Each row was made from one walk, in order. Every step used is in the known rows, and no mark comes twice. Write each row's walk.
Known rows:
d l q: [ -2   1 -43   6  -3 -17  -8  19   8   4  30  24  13   7 -23 -15  30   7
 -10  -1  12 -11]
h l y: [-16  16 -43  -9  15 -23 -16   8  12   9  10  -3   1  -4   4  -7 -15  15
  20   5  13  -6]
n d l q: [-13   6 -43   6   5   5  -4  30  16  21  -1  14  16  13 -25 -12  60  21
 -10  -4  15 -27]
n d v: [-22  24 -12   1   0  14   2   2   4  18 -28 -13   5   7  -4  11  61  29
  -7  -3 -18 -14]
h l q: [-15  16 -49   2   2 -19   2  26   0  16  28  11  -6  17   6 -23   0  35
   9  -2  32   4]
t b v d: [ 29   9 -60  31  10  -3 -10 -17 -11  33  -1  38 -20 -17  -1 -17 -55 -24
 -18 -13  65 -33]
b v: [ 20   0 -28  10   1  -6 -12  -8  -3  11  -6  19 -19   3  -9  -3 -37 -10
  -7 -14  28 -21]
n d l: [-10  -1 -31   1   5   6  -9  28  20  17 -17   5  14   2 -21   0  51  15
  -8  -6   1 -32]
q l h v b: [  6  33 -20  30  15  -1  11   8 -27 -23  18  10 -23   5  -4  -4 -16 -22
  26   0  40  33]
t b v: [ 32  10 -58  23  19  -6 -11 -15 -15  17   0  42 -26   7   1  -6 -59 -14
 -15 -16  61 -32]
h v: [ -6  -7  21  -4  17   8  10  -4   1 -18   1  15 -13 -15  -6  27   9   5
   0  -8   4   8]
y l h v: [  6  21 -32  24  15  14  -3  18 -30 -24  19   6  -5 -15  -8 -15   4 -18
  16  -2  23  17]
y l h v d: [  4  22 -34  30   8  15  -2  16 -28 -11  17   4  -1 -34 -10 -25   7 -25
  12   0  26  16]
b v d l y: [ 14   0 -55  17  -4 -16 -30 -11  13  28   1  22   3 -37 -28 -16 -23 -30
 -10  -7  29 -36]
q l d v b: [ 22  25 -26  23   0  -5  -1   9 -33 -12  13  -6 -46  18  28  17 -10   6
   9 -12  17  26]
t b: [ 16  10 -36  15  19  -1   0  -8 -12   9   4  26 -11   5   7  -3 -30  -7
  -9  -4  39 -15]
q l y: [  4  28 -34  -2   9  -9  -9  -6   6   0   3  -7  -8   0  -1  -9 -20 -19
  28   4  21  14]
t b v d l: [ 30   5 -75  31   9 -11 -18  -9  -5  32   4  44 -16 -20 -10 -18 -45 -24
 -22 -14  62 -42]
h v b: [  5   6  17  15  28   7  17  -8 -17 -19  13  25 -29 -15   3  30   6   4
   2 -12  16   8]
q l: [  7  20 -25   5  -4  -3   4   9  -1   2   1  -4 -18   8   6 -11 -16  -8
  20  -5  24  17]
v d: [ -5   0  -5  12 -14   3   1  -4   5  25  -2  -5   9 -38  -4 -17   5 -13
  -6   4   7  -2]
n d: [-12   5  -9   0   7  19   3  13   9  17 -25  -5   5   7  -7   0  36  16
  -2  -4   5 -18]

Which walk is each row?
[ -1  36  -7  21   3  -8   7 -19 -25   1   9   0 -17  -1  13  17  28  15
  -4  -4 -15   7] -> d v b
[ 17  -5 -50  20 -12 -13 -22   0   9  30  -1  24  -5 -31 -22 -18 -20 -23
 -15 -12  31 -34] -> b v d l
[-10  -6  17   6   6  11  10  -7   5   2  -1  10  -6 -45 -10  13  13  -6
  -5  -4   9   6] -> h v d
[ 13   0 -55  30 -11 -13 -24   3   1  21   5  22   5 -26 -30 -25 -22 -33
 -11  -4  34 -27] -> b v d l h
[  9  -4   1   8  -5  -2 -12   3 -24 -18   6  -9 -21  13  19  33  10  18
 -15  -5 -19   9] -> l d v
[ 11  26 -53  16   3   8   1  18 -21   6  30  10 -10   1   4 -35  12   4
   7  -8  32   7] -> y l q
[ -4  -7 -28  13 -16 -10 -11   9  15  24   6   5  17 -42 -19 -18  21 -15
 -11   2   3 -15] -> v d l
[ -4   1 -36  17  -2 -16 -18  21  -1 -14  18  10  26   2 -31 -13  15 -19
  -2  10   0  -7] -> d l h
[ 30  22 -39  29   7   8 -10  16 -47 -13  22  -3 -41  -2  31   8   8   9
   0 -17   8  11] -> y l d v b
[ -1   5 -25  26  16 -13  -8  17 -12 -26  27  26   6  -8 -28   7  19 -16
  -1   2  11  -1] -> d l h v b
[ -9 -11  -2   6   4   1   0   4  14   0   6  19   1 -49 -22  13  26  -7
  -9  -6   5  -5] -> h v d l
[-13  33 -15  17  10  13   8  -2 -11  18 -17  -5  -8   7   4  13  59  28
  -4  -8  -6 -13] -> n d v b
[-15   5   5  24   5   7   4   1 -14 -14  11   6  15 -28 -25  -4   7 -26
   4  12  14  18] -> l h v d
[ 15  17 -24  11  -7  -5  -5  11 -21 -12   6 -13 -35  19  21  15  -8   6
   8  -9   8  25] -> q l d v
[ -7  -3 -23  14   8 -12 -12  20   0 -26  19  20  17  -8 -35   4  21 -15
  -2   5   1  -3] -> d l h v
[-10  11 -29  24  21   9  -2  27  -1  -3  -2  17   8   0 -29   5  52   2
  -2  -3  16 -19] -> n d l h v b
[ 15   1 -61  24 -12 -14 -18   1   6  34  11  31  -3 -23 -26 -26 -12 -17
 -18 -11  42 -30] -> b v d l q
